Each row comes from the steps of one path. Every step used is in the known rows, and no mark comes twice. Write the path behind each row, first mark first.
Known rows
A -> M -> K -> J -> F: [-1.055  1.062  1.775 -0.947 -0.737  1.681  0.148  0.864  0.147  1.568
 -0.364 -0.774 -1.853 -1.297  1.389  0.188  0.735  0.108 -0.091 -0.469
 -2.745  1.865]
M -> K -> J -> R -> G: [ 0.376 -0.831  0.693  0.051 -0.520  2.391  0.334  0.974 -0.154  2.116
 -2.640  0.809 -0.350  1.785 -0.094 -0.440  0.935  0.099  0.361 -1.735
 -3.255  1.585]
R -> G -> A -> T: [ 0.664 -1.513 -3.532  0.122  1.741  0.501  0.371  1.461 -0.835  0.477
 -1.062  0.568  0.855  6.431 -1.319 -0.169  0.483 -0.802  0.023 -1.663
 -2.000 -0.840]
G -> A -> M: [-0.211 -0.034 -0.355 -0.586  1.204  0.074  0.109  0.532 -0.617 -0.304
 -0.103 -1.452 -0.703  2.679 -0.083  0.215  0.577 -0.244 -0.407 -1.193
 -0.506 -0.402]
G -> R -> M -> K: [-0.455  0.175  3.487  0.130  0.047  2.964  0.053 -1.090 -0.313  0.496
 -3.399 -1.472 -0.366 -1.914 -0.692  0.195  1.685 -0.158 -0.578 -1.207
 -0.842  1.261]
M -> K -> J: [-0.775  0.256  1.621 -0.511 -0.941  1.128  0.212  0.606  0.068  1.322
 -0.788  0.606 -1.043  1.068  0.375 -0.090  0.539  0.367  0.384 -0.756
 -2.904  1.343]
G -> A: [ 0.328 -0.781 -1.038 -0.152  0.787 -0.497  0.205  0.601 -0.380 -0.056
 -0.113  0.259  0.076  3.228 -0.575 -0.101  0.628 -0.462 -0.038 -0.451
 -1.089 -0.549]
J -> K: [ 1.167  0.103  1.221  0.167 -1.056  0.607  0.051  0.405  0.185  0.791
 -0.367  0.425  0.193 -0.126 -0.174 -0.353  0.911  0.067  0.114  0.658
  0.587  0.899]
J -> K -> M -> F: [-0.074 -0.677  2.725 -0.545 -1.469 -0.165  0.124  0.975 -0.270  1.754
  0.083  2.040  0.499 -2.239  0.777 -0.354  1.977 -0.311  0.217 -0.203
 -1.383  1.331]
G -> R -> M: [ 0.282  0.334  2.750  0.135  0.259  1.912 -0.105 -1.171 -0.316 -0.272
 -2.526 -1.951 -0.163 -3.690 -0.719  0.046  1.457 -0.412 -0.688 -1.273
  0.353  0.741]
K -> J -> R -> M -> F: [ 0.678 -1.220  4.263 -0.783 -1.010  1.067 -0.091  0.739 -0.034  1.432
 -1.348 -0.015 -1.095 -3.831  0.534 -0.641  1.207  0.013  0.099 -2.236
 -2.932  1.674]
K -> J -> R: [ 0.821 -0.617  1.082 -0.325 -1.283  0.452 -0.028  0.992  0.118  0.618
 -0.582  0.316 -0.640 -1.447  0.126 -0.495  0.422  0.003  0.310 -1.404
 -1.510  0.779]
R -> J: [-0.944  0.470  1.758  0.317 -0.745  0.631  0.280 -0.189  0.578 -0.214
 -0.622 -0.313 -0.268 -0.152 -0.937  0.100 -0.344 -0.073 -0.218  0.604
 -0.272  1.323]
R -> G -> A -> M -> F -> J: [-0.374 -0.223  1.600 -0.384  1.924  1.209  0.474  1.254 -0.830  0.316
 -1.464 -0.794 -0.797  2.182  1.130 -0.098  1.716 -0.422 -0.260 -1.220
 -3.104  0.072]
A -> T: [-0.415 -0.875 -1.590 -0.256  0.015  0.252  0.056  1.055 -0.227 -0.253
  0.511  0.594 -0.023  3.113 -0.655  0.161 -0.578 -0.051  0.146 -0.619
 -0.395 -0.765]
J -> R -> M: [ 1.223 -1.469  1.902  0.121 -0.386  1.739 -0.073 -0.341 -0.133  1.112
 -2.165 -0.784 -0.136 -2.261 -0.520 -0.395  0.852  0.027 -0.230 -1.251
 -0.052  0.702]
F -> J -> K -> M: [-0.220  0.206  2.810 -0.121 -2.181  1.257  0.405  0.880 -0.254  1.218
 -0.783  1.192 -0.350 -2.774  1.206 -0.493  2.437  0.075  0.303  0.982
 -0.847  1.057]
K -> M -> F -> J: [-1.819 -0.527  3.535 -0.763 -0.959 -0.033  0.310  0.998 -0.500  0.812
  0.147  1.891 -0.348 -3.487  1.920 -0.101  1.867 -0.178  0.255 -0.166
 -3.125  0.552]
J -> K -> M: [ 0.402 -0.185  0.728 -0.203 -1.733  0.206  0.105  0.542 -0.251  1.747
 -0.330  1.286  0.668 -1.596  0.045 -0.396  1.728 -0.242  0.169  0.084
 -0.088  1.121]
J -> R -> G -> A -> T: [ 1.419 -2.598 -3.024  0.428  1.120  1.322  0.322  1.689 -0.713  0.617
 -2.074  0.829  0.973  5.634 -1.502 -0.390  0.707 -0.700  0.043 -1.979
 -1.665 -0.772]

Write each row's path
[-0.190 -0.153  5.396 -0.254 -1.192  0.902  0.293  1.225  0.122  0.479
 -0.318  1.415 -0.924 -2.311  1.700 -0.352  1.767  0.238  0.304  1.084
 -2.055  0.940]  M -> F -> J -> K
[ 0.880 -1.773  0.280 -0.114  1.636  1.238  0.229  1.238 -0.715  0.684
 -1.869 -0.273  0.086  2.443 -0.025 -0.217  1.278 -0.561 -0.311 -2.229
 -2.242  0.103]  J -> R -> G -> A -> M -> F
[-0.374 -1.197  4.516 -0.139 -0.696  1.036  0.234  1.159  0.012 -0.008
 -0.778  1.340 -1.018 -2.385  1.549 -0.256  1.219  0.174  0.237  0.083
 -2.540  0.265]  M -> F -> J -> R
[ 0.459  0.493  3.302  0.222 -1.585  1.473  0.324  0.776  0.156  0.444
 -0.855  0.467 -0.814 -1.500  1.039 -0.446  1.672  0.328  0.253  1.536
 -0.278  0.779]  F -> J -> K
[-0.768  0.137  6.380 -0.177  0.016  2.233  0.092 -0.400 -0.297 -0.404
 -2.550 -1.125 -1.089 -5.340  0.825 -0.014  2.315 -0.243 -0.480 -0.809
 -1.680  0.954]  G -> R -> M -> F -> J
[-0.737 -1.559  2.604 -0.260 -0.534  1.103  0.421  1.318 -0.694  1.475
 -1.496  2.046  0.254 -2.756  1.523 -0.443  2.301 -0.446  0.241 -1.027
 -3.532  0.782]  K -> M -> F -> J -> R -> G
[-0.776  0.650  5.499 -0.775 -0.578  1.287  0.175  1.069 -0.124  0.210
 -0.286 -0.608 -1.703 -2.286  2.092  0.057  1.657  0.478 -0.120  0.195
 -1.237  0.989]  A -> M -> F -> J -> K
[ 1.560 -1.364 -1.001  0.709  0.523  1.452  0.146  0.415 -0.236  0.853
 -2.172  0.187  0.813  0.800 -0.561 -0.431  0.541 -0.319 -0.020 -1.138
 -0.534  0.230]  J -> R -> G
[ 0.184 -0.714  2.478  0.299 -1.055  1.609  0.301  0.731  0.024 -0.087
 -1.345  0.409 -0.826 -1.564  0.851 -0.344  1.084  0.284  0.201  0.430
 -0.743  0.022]  F -> J -> R
[-0.147  0.565  3.745 -0.196 -0.884  2.847  0.094 -0.376  0.083  1.307
 -2.874 -0.940 -0.980 -4.766  0.166 -0.062  2.170 -0.581 -0.400 -0.944
 -2.806  2.327]  G -> R -> M -> K -> J -> F
[-1.149  0.405  4.829  0.128 -1.782  1.282  0.288  0.130  0.174  0.225
 -1.853  0.661  0.365 -3.696 -0.644  0.017  2.093 -0.813 -0.412 -0.070
 -1.121  2.325]  G -> R -> J -> K -> M -> F
[-0.089  1.074  3.533  0.775 -1.458  1.842  0.242 -0.367  0.526 -0.571
 -2.394 -0.815  0.213 -1.912 -1.468  0.021  1.278 -0.500 -0.514  0.598
  0.813  1.903]  G -> R -> J -> K
[-0.553 -1.126  3.304 -0.716  0.625  0.886  0.336  1.524 -0.579 -0.294
 -0.739 -0.299 -1.541  0.772  1.198 -0.017  1.640 -0.070 -0.207 -1.143
 -2.526 -0.170]  G -> A -> M -> F -> J -> R
[ 0.255 -0.374  6.843 -0.355 -0.949  2.089  0.219  0.347 -0.064  1.344
 -1.525 -0.030 -1.199 -4.257  1.350 -0.486  2.307  0.250 -0.053  0.169
 -1.976  1.655]  R -> M -> F -> J -> K
[ 1.111 -0.881 -2.363  0.333  1.759  0.503  0.349  0.599 -0.613  0.603
 -1.442  0.102  0.855  4.013 -0.751 -0.299  0.927 -0.756 -0.109 -1.072
 -1.609 -0.228]  R -> G -> A
[ 0.483 -0.225  2.429 -0.196  1.046  1.640  0.519  1.542 -0.698  0.920
 -1.844 -0.421 -0.624  2.003  0.988 -0.330  2.404 -0.338 -0.198 -0.779
 -2.627  0.733]  R -> G -> A -> M -> F -> J -> K
